What can hang from each mark:
q_637: q_801
q_845: q_17 q_252 q_801 q_911
q_17: q_59 q_89 q_845
q_89: q_17 q_252 q_911
q_468: q_637
q_911: q_89
q_59: q_17 q_252 q_468 q_911
q_252: q_89
q_801: q_845

Every row comes from one small tree of marks. The marks that hang from a mark follow it in brackets, in the order of their numbers. Every link used is in the known rows. Which tree was each row made from?
Known rows:
q_89{q_17{q_59{q_468} q_845} q_252 q_911}: [ 0.23 -0.24 -0.14 -0.09  0.03  0.19 -0.09  0.14 -0.09  0.06 -0.15 -0.09
 -0.01  0.00  0.04  0.60 -0.02 -0.04  0.03  0.08  0.00 -0.21 -0.03 -0.32
  0.09 -0.06 -0.03]
q_801{q_845{q_911{q_89{q_17{q_59} q_252}}}}: [ 0.15  0.03  0.19  0.03  0.09  0.10 -0.20  0.00 -0.21 -0.05 -0.09 -0.13
 -0.14 -0.02  0.11  0.22  0.05 -0.05 -0.07  0.00  0.03  0.09 -0.07 -0.18
 -0.10  0.07 -0.06]
q_252{q_89{q_17{q_59{q_468} q_845{q_801}} q_911}}: [-0.02 -0.15 -0.16 -0.17  0.01  0.06 -0.03  0.17 -0.08 -0.08  0.05  0.16
  0.01 -0.06  0.01  0.58  0.00  0.00  0.02  0.05 -0.10 -0.21  0.00 -0.27
  0.08 -0.21  0.09]
q_59{q_17 q_911{q_89}}: [ 0.17 -0.06  0.13  0.28 -0.08 -0.04  0.07  0.08  0.33  0.05  0.01  0.05
 -0.07  0.02 -0.08  0.09 -0.08  0.03  0.08 -0.02  0.13 -0.16 -0.02  0.09
 -0.14  0.10 -0.20]
q_252{q_89{q_17{q_59{q_468} q_845{q_911}}}}: [ 0.10 -0.09 -0.14 -0.19 -0.08  0.03 -0.07  0.10 -0.26 -0.08  0.05  0.05
  0.02 -0.01  0.03  0.06 -0.02  0.02  0.09  0.03 -0.06 -0.18  0.02 -0.22
 -0.19 -0.12  0.09]
q_845{q_17 q_801 q_911}: [ 0.03  0.12  0.12  0.21 -0.03 -0.12  0.06 -0.05  0.02  0.02  0.03 -0.06
  0.11 -0.01 -0.05 -0.30  0.02  0.01  0.13 -0.01 -0.07 -0.07 -0.01  0.18
 -0.08 -0.01  0.08]
q_801{q_845}: [ 0.22  0.11 -0.04 -0.09  0.13  0.04  0.05 -0.06 -0.01 -0.01 -0.13 -0.01
  0.12  0.12 -0.03 -0.03  0.03  0.01 -0.11  0.08  0.00  0.22 -0.01  0.16
  0.05  0.11  0.00]
q_801{q_845{q_17 q_252 q_911}}: [-0.18  0.21  0.11  0.13 -0.03 -0.09 -0.11 -0.13 -0.01  0.02 -0.05 -0.20
  0.03  0.03  0.03 -0.41  0.08 -0.01 -0.05 -0.04 -0.01  0.26 -0.02  0.18
 -0.11  0.05  0.15]
q_17{q_89 q_845{q_801}}: [ 0.08 -0.05 -0.11 -0.05  0.10  0.02  0.25  0.04 -0.10 -0.07  0.00  0.06
  0.25 -0.04 -0.09  0.01  0.00 -0.02  0.03 -0.01 -0.13 -0.09  0.01  0.10
  0.05  0.05  0.09]
q_845{q_17{q_59{q_911} q_89{q_252}}}: [ 0.22 -0.02 -0.12  0.08 -0.06  0.01  0.00  0.00  0.11  0.00 -0.08 -0.17
 -0.04 -0.06  0.07 -0.14 -0.02 -0.01  0.06 -0.02 -0.03  0.01  0.03 -0.13
 -0.03  0.05  0.06]
q_17{q_59}: [ 0.25 -0.04 -0.11 -0.07  0.07  0.04  0.10  0.00 -0.12  0.01 -0.10  0.00
  0.12  0.08  0.06 -0.07 -0.04  0.01  0.03  0.07 -0.01 -0.09  0.02 -0.09
 -0.09  0.07  0.05]
q_468{q_637{q_801{q_845{q_252{q_89} q_911}}}}: [-0.41  0.18  0.07 -0.16  0.02  0.00 -0.16 -0.19  0.02 -0.15  0.18 -0.01
 -0.03  0.07 -0.01 -0.34  0.09  0.03 -0.07 -0.02 -0.11  0.30  0.03  0.22
  0.00 -0.12  0.07]
q_801{q_845{q_17{q_59{q_468 q_911} q_89} q_252}}: [-0.13  0.15 -0.11 -0.05 -0.24 -0.12  0.01 -0.04  0.08  0.06 -0.01  0.00
 -0.10 -0.12  0.12 -0.28  0.06 -0.01 -0.07 -0.11  0.09  0.30  0.05 -0.11
  0.00  0.02  0.16]
q_637{q_801{q_845{q_17 q_252 q_911}}}: [-0.40  0.21  0.14  0.14 -0.04 -0.06 -0.08 -0.17  0.05  0.02  0.05 -0.02
  0.00 -0.11  0.05 -0.48  0.14  0.02 -0.03 -0.04 -0.05  0.21 -0.05  0.18
 -0.17  0.04  0.13]
q_911{q_89{q_17{q_59 q_845}}}: [ 0.18 -0.11  0.06  0.00  0.11  0.09  0.04  0.12 -0.21 -0.03 -0.07  0.09
  0.08 -0.01  0.07  0.24 -0.01 -0.03 -0.06 -0.02 -0.03 -0.27 -0.04 -0.23
 -0.14  0.11 -0.04]
q_59{q_17{q_89} q_252 q_468{q_637{q_801}} q_911}: [-0.12 -0.15 -0.14  0.16 -0.23 -0.12  0.16 -0.01  0.27  0.14  0.20  0.33
 -0.20 -0.07 -0.07 -0.01 -0.17  0.06  0.04 -0.04  0.22  0.02  0.08  0.09
  0.19 -0.04 -0.24]
q_801{q_845{q_17{q_59} q_911{q_89{q_252}}}}: [ 0.16  0.11  0.21  0.07  0.00 -0.02 -0.18 -0.06 -0.19 -0.03 -0.04 -0.20
 -0.12 -0.04  0.13 -0.32  0.06 -0.04 -0.07 -0.06  0.03  0.11 -0.06 -0.13
 -0.13  0.10 -0.01]
q_59{q_468}: [ 0.23  0.00 -0.06 -0.12  0.01 -0.01  0.12  0.01  0.01  0.04 -0.08 -0.02
  0.12  0.10 -0.10 -0.09 -0.02  0.03  0.08  0.09  0.08 -0.07  0.00  0.17
 -0.05  0.02 -0.06]
q_637{q_801}: [ 0.01  0.00 -0.02 -0.02  0.11  0.06  0.12 -0.05  0.10  0.00 -0.01  0.11
  0.15 -0.01 -0.05 -0.13  0.03  0.04  0.07  0.08 -0.06 -0.11 -0.04  0.17
 -0.13  0.06 -0.02]
q_845{q_252 q_801 q_911{q_89}}: [-0.32  0.11  0.31  0.10  0.04 -0.08  0.02 -0.02  0.01 -0.03  0.08 -0.12
  0.03 -0.05 -0.07 -0.20  0.05 -0.02  0.18 -0.07 -0.03 -0.16 -0.05  0.19
 -0.21 -0.01  0.03]
q_911{q_89{q_17{q_59{q_468} q_845} q_252}}: [ 0.20 -0.17  0.06 -0.10  0.04  0.11 -0.02  0.12 -0.26  0.01 -0.08 -0.07
 -0.03 -0.03  0.05  0.31  0.01 -0.05 -0.03  0.00  0.06 -0.28 -0.06 -0.28
 -0.07  0.02 -0.12]
q_911{q_89{q_17{q_845{q_801}} q_252}}: [ 0.04 -0.08  0.20  0.09  0.20  0.10  0.04  0.07 -0.08 -0.05 -0.05 -0.10
  0.08 -0.02 -0.07  0.45  0.05 -0.05 -0.03  0.00 -0.08 -0.27 -0.08 -0.01
  0.04  0.01 -0.10]
q_911{q_89{q_17{q_59{q_468} q_845{q_801}} q_252}}: [ 0.07 -0.13  0.11 -0.05  0.03  0.06  0.06  0.12 -0.26  0.02  0.00  0.01
 -0.02 -0.09  0.04  0.41  0.04 -0.05 -0.01 -0.04  0.02 -0.31 -0.06 -0.29
  0.04 -0.04 -0.09]
q_468{q_637{q_801}}: [ 0.05  0.00  0.00 -0.04  0.09  0.06  0.09 -0.11  0.08 -0.01  0.05  0.11
  0.12  0.12 -0.07 -0.15  0.01  0.03 -0.02  0.04 -0.05 -0.01  0.01  0.21
  0.09  0.02 -0.09]
q_468{q_637{q_801{q_845{q_252}}}}: [-0.29  0.13  0.05 -0.07  0.07  0.04  0.00 -0.20  0.05  0.00  0.05  0.06
  0.05  0.10  0.00 -0.16  0.09  0.00 -0.17 -0.02 -0.03  0.29  0.01  0.20
  0.17  0.01  0.01]

Which tree is each row?
[-0.07  0.15 -0.07 -0.06  0.00 -0.14 -0.14 -0.04 -0.21 -0.05  0.07  0.03
 -0.16 -0.01  0.14 -0.39 -0.08  0.05 -0.09  0.02  0.01  0.22  0.05 -0.13
 -0.08 -0.03  0.10]	q_801{q_845{q_17{q_59{q_252{q_89}}} q_911}}
[-0.03 -0.08 -0.14 -0.16 -0.02 -0.10  0.26  0.08 -0.25  0.14  0.07  0.22
  0.03 -0.04  0.05 -0.01 -0.11  0.01  0.06  0.00  0.07 -0.22  0.06 -0.25
  0.12 -0.03 -0.01]	q_17{q_59{q_252 q_468} q_845{q_801}}
[-0.22  0.10 -0.05 -0.18  0.16  0.08 -0.20 -0.01  0.15 -0.15 -0.06 -0.15
 -0.01  0.08 -0.04  0.17  0.04  0.02 -0.09  0.08 -0.10  0.25 -0.01  0.14
  0.00 -0.09  0.12]	q_801{q_845{q_252{q_89{q_911}}}}
[-0.27  0.10  0.11  0.09  0.01 -0.07  0.06 -0.05  0.01  0.01  0.02 -0.14
  0.10  0.01 -0.06 -0.16  0.03  0.01  0.20  0.00 -0.08 -0.07  0.00  0.19
 -0.10 -0.05  0.12]	q_845{q_252 q_801 q_911}
[ 0.22  0.07 -0.14 -0.08 -0.17 -0.04 -0.02 -0.02  0.05  0.04 -0.06 -0.09
 -0.13 -0.09  0.10 -0.13  0.04 -0.01 -0.07 -0.04  0.09  0.27  0.03 -0.16
  0.11  0.02  0.03]	q_801{q_845{q_17{q_59{q_468 q_911} q_89{q_252}}}}
[ 0.16  0.10  0.23 -0.03  0.11  0.05 -0.13 -0.05 -0.05 -0.06 -0.06 -0.23
 -0.04  0.05 -0.05 -0.13  0.06 -0.03  0.02  0.01  0.02  0.12 -0.08  0.13
 -0.10  0.10 -0.11]	q_801{q_845{q_911{q_89{q_252}}}}
[-0.22  0.22 -0.06 -0.06 -0.08 -0.09 -0.13 -0.06  0.15 -0.06  0.03 -0.08
 -0.11  0.00  0.13 -0.24  0.05  0.04 -0.12 -0.04 -0.05  0.26  0.06 -0.11
 -0.05 -0.06  0.18]	q_801{q_845{q_17{q_59{q_911}} q_252{q_89}}}
[-0.17  0.04 -0.02  0.12 -0.10 -0.07 -0.05 -0.05 -0.18 -0.04 -0.02 -0.16
  0.03 -0.10  0.11 -0.47  0.01 -0.02  0.08 -0.07 -0.04  0.02  0.03 -0.03
 -0.27  0.04  0.25]	q_845{q_17{q_59 q_89} q_252 q_911}
[-0.33  0.17  0.10  0.08 -0.12 -0.07 -0.11 -0.22 -0.11  0.03  0.12  0.05
 -0.07 -0.02  0.16 -0.51  0.10 -0.02 -0.13 -0.11 -0.03  0.28  0.02 -0.05
  0.03  0.00  0.12]	q_468{q_637{q_801{q_845{q_17{q_59} q_252 q_911}}}}
[-0.16  0.15 -0.07  0.05 -0.07 -0.12  0.05 -0.07  0.18  0.15  0.07  0.30
 -0.18 -0.14  0.17 -0.26 -0.04  0.05 -0.07 -0.02  0.06  0.16  0.03 -0.19
  0.05  0.08 -0.02]	q_637{q_801{q_845{q_17{q_59{q_252 q_911}}}}}
[-0.03  0.14  0.04  0.07 -0.06 -0.05 -0.04 -0.19 -0.03 -0.08  0.12  0.11
  0.02 -0.04  0.00 -0.48  0.08 -0.01 -0.13 -0.08 -0.06  0.35  0.01  0.23
  0.07  0.06  0.04]	q_468{q_637{q_801{q_845{q_17{q_89} q_911}}}}
[ 0.05  0.11  0.00 -0.10  0.08  0.05  0.05 -0.16  0.05 -0.01  0.04  0.16
  0.08  0.12 -0.03 -0.12  0.06  0.01 -0.18  0.03 -0.02  0.27  0.01  0.19
  0.21  0.06 -0.08]	q_468{q_637{q_801{q_845}}}
[-0.18 -0.02 -0.05 -0.13 -0.11 -0.05 -0.21 -0.01  0.01 -0.08  0.08 -0.11
 -0.12  0.11  0.04 -0.10 -0.01  0.01 -0.07 -0.03  0.01  0.04  0.08 -0.07
  0.09 -0.22  0.09]	q_845{q_17{q_59{q_468{q_637}}} q_252{q_89{q_911}}}
[-0.16 -0.11 -0.02  0.07  0.14  0.15 -0.08  0.08  0.11  0.01 -0.15 -0.11
  0.11  0.03 -0.06  0.49  0.01 -0.03  0.01  0.05 -0.11 -0.14 -0.04  0.01
  0.00 -0.01  0.07]	q_89{q_17{q_845{q_252}} q_911}
[ 0.05 -0.18 -0.17  0.13 -0.08 -0.10  0.17  0.07 -0.09  0.10 -0.01  0.11
 -0.09 -0.04 -0.06  0.06 -0.18  0.04  0.00  0.05  0.25 -0.02  0.05  0.10
  0.00  0.02 -0.12]	q_59{q_17{q_89} q_252 q_468}
[ 0.04 -0.02  0.24  0.02  0.09  0.03  0.03  0.03 -0.09 -0.05  0.05 -0.17
  0.09 -0.03 -0.09 -0.07  0.04 -0.04  0.17 -0.05 -0.10 -0.28 -0.08  0.04
 -0.09  0.03 -0.07]	q_17{q_845{q_801 q_911{q_89{q_252}}}}
[ 0.04  0.00  0.15  0.01 -0.07 -0.09  0.00  0.07  0.24  0.10  0.07  0.15
 -0.22  0.11 -0.11  0.25 -0.13  0.01  0.02 -0.03  0.22 -0.09  0.05  0.07
  0.18 -0.02 -0.34]	q_59{q_252 q_468{q_637} q_911{q_89{q_17}}}
[ 0.24 -0.20 -0.19 -0.17  0.00  0.12 -0.05  0.09 -0.06 -0.03 -0.11 -0.14
 -0.03 -0.04  0.02  0.23 -0.04 -0.03  0.10  0.07  0.04 -0.05  0.00 -0.15
  0.02 -0.04  0.01]	q_17{q_59{q_468} q_89{q_252 q_911}}
[ 0.06 -0.11 -0.13 -0.04  0.12  0.08  0.14  0.10  0.07 -0.07 -0.02  0.06
  0.20 -0.07 -0.11  0.26  0.00 -0.03  0.08  0.01 -0.16 -0.11 -0.01  0.06
  0.10  0.02  0.08]	q_17{q_89{q_911} q_845{q_801}}
[ 0.00 -0.10  0.19  0.29 -0.06 -0.07  0.12  0.07 -0.06  0.01  0.12  0.08
  0.05 -0.07 -0.07 -0.02 -0.03 -0.01  0.10 -0.08  0.02 -0.28 -0.05  0.04
 -0.15  0.05 -0.08]	q_59{q_17{q_845{q_801 q_911{q_89}}}}
[ 0.03 -0.05 -0.07 -0.11 -0.05  0.11 -0.10 -0.03  0.01  0.05  0.02  0.31
 -0.12  0.01  0.08  0.43  0.05 -0.02 -0.17  0.03  0.06  0.20  0.00 -0.17
  0.29 -0.06 -0.07]	q_89{q_17{q_59{q_468{q_637{q_801{q_845}}}}} q_911}
[ 0.20 -0.19 -0.06  0.04  0.19  0.23 -0.11  0.10  0.08  0.00 -0.20 -0.20
  0.09  0.07 -0.08  0.63 -0.01 -0.04  0.01  0.11 -0.11 -0.17 -0.06 -0.04
  0.10  0.00 -0.05]	q_89{q_17{q_845} q_252 q_911}
[ 0.27  0.04 -0.04 -0.12 -0.14 -0.05  0.09 -0.02  0.30  0.08  0.02  0.02
  0.03  0.21 -0.13 -0.09 -0.05  0.04  0.09  0.00  0.10  0.02  0.08  0.17
  0.20 -0.03 -0.17]	q_59{q_468{q_637} q_911}
[-0.12 -0.16 -0.09  0.28 -0.05 -0.11  0.20  0.07 -0.15  0.06  0.11  0.14
  0.01 -0.12 -0.05  0.01 -0.16  0.01  0.10 -0.03  0.04 -0.13  0.04  0.02
  0.01  0.03  0.00]	q_59{q_17{q_89 q_845{q_801 q_911}} q_252}
[-0.25  0.15  0.00 -0.03  0.10  0.00 -0.24 -0.03  0.16 -0.13 -0.05 -0.18
 -0.04  0.04 -0.01 -0.01  0.06  0.01 -0.16  0.03 -0.09  0.28 -0.01  0.15
 -0.01 -0.09  0.15]	q_801{q_845{q_17 q_252{q_89{q_911}}}}
[-0.14  0.00  0.18 -0.03 -0.13 -0.01 -0.02  0.05  0.21  0.05  0.05  0.00
 -0.05  0.08 -0.10  0.19  0.01 -0.03 -0.01 -0.12  0.07 -0.14  0.02  0.04
  0.10 -0.03 -0.17]	q_59{q_468{q_637} q_911{q_89{q_17{q_845{q_252}}}}}
[ 0.06 -0.24 -0.14  0.24  0.01  0.05  0.15  0.12  0.07 -0.01  0.01  0.11
  0.11 -0.10 -0.08  0.41 -0.07 -0.02  0.02  0.00 -0.06 -0.12 -0.02  0.02
  0.11  0.01  0.04]	q_59{q_17{q_89{q_911} q_845{q_801}}}
[-0.01  0.00 -0.13 -0.25  0.07 -0.08  0.04  0.05 -0.04 -0.03  0.04  0.02
 -0.05  0.08 -0.09 -0.09 -0.13  0.08  0.05  0.11  0.09 -0.06  0.06  0.13
 -0.05 -0.10 -0.08]	q_59{q_252{q_89} q_468}
[ 0.22  0.06 -0.07  0.09 -0.10 -0.07  0.05  0.01  0.19  0.08 -0.05  0.01
  0.01  0.03  0.08 -0.22 -0.03  0.03  0.07 -0.01  0.00 -0.06  0.04 -0.11
 -0.07  0.06  0.04]	q_845{q_17{q_59{q_911}}}
[ 0.21 -0.15 -0.12 -0.04 -0.01  0.10 -0.06  0.12  0.00  0.06 -0.13  0.07
 -0.03  0.01  0.03  0.50 -0.04 -0.01  0.04  0.10  0.06 -0.13 -0.01 -0.18
  0.02 -0.05 -0.01]	q_89{q_17{q_59{q_468}} q_911}
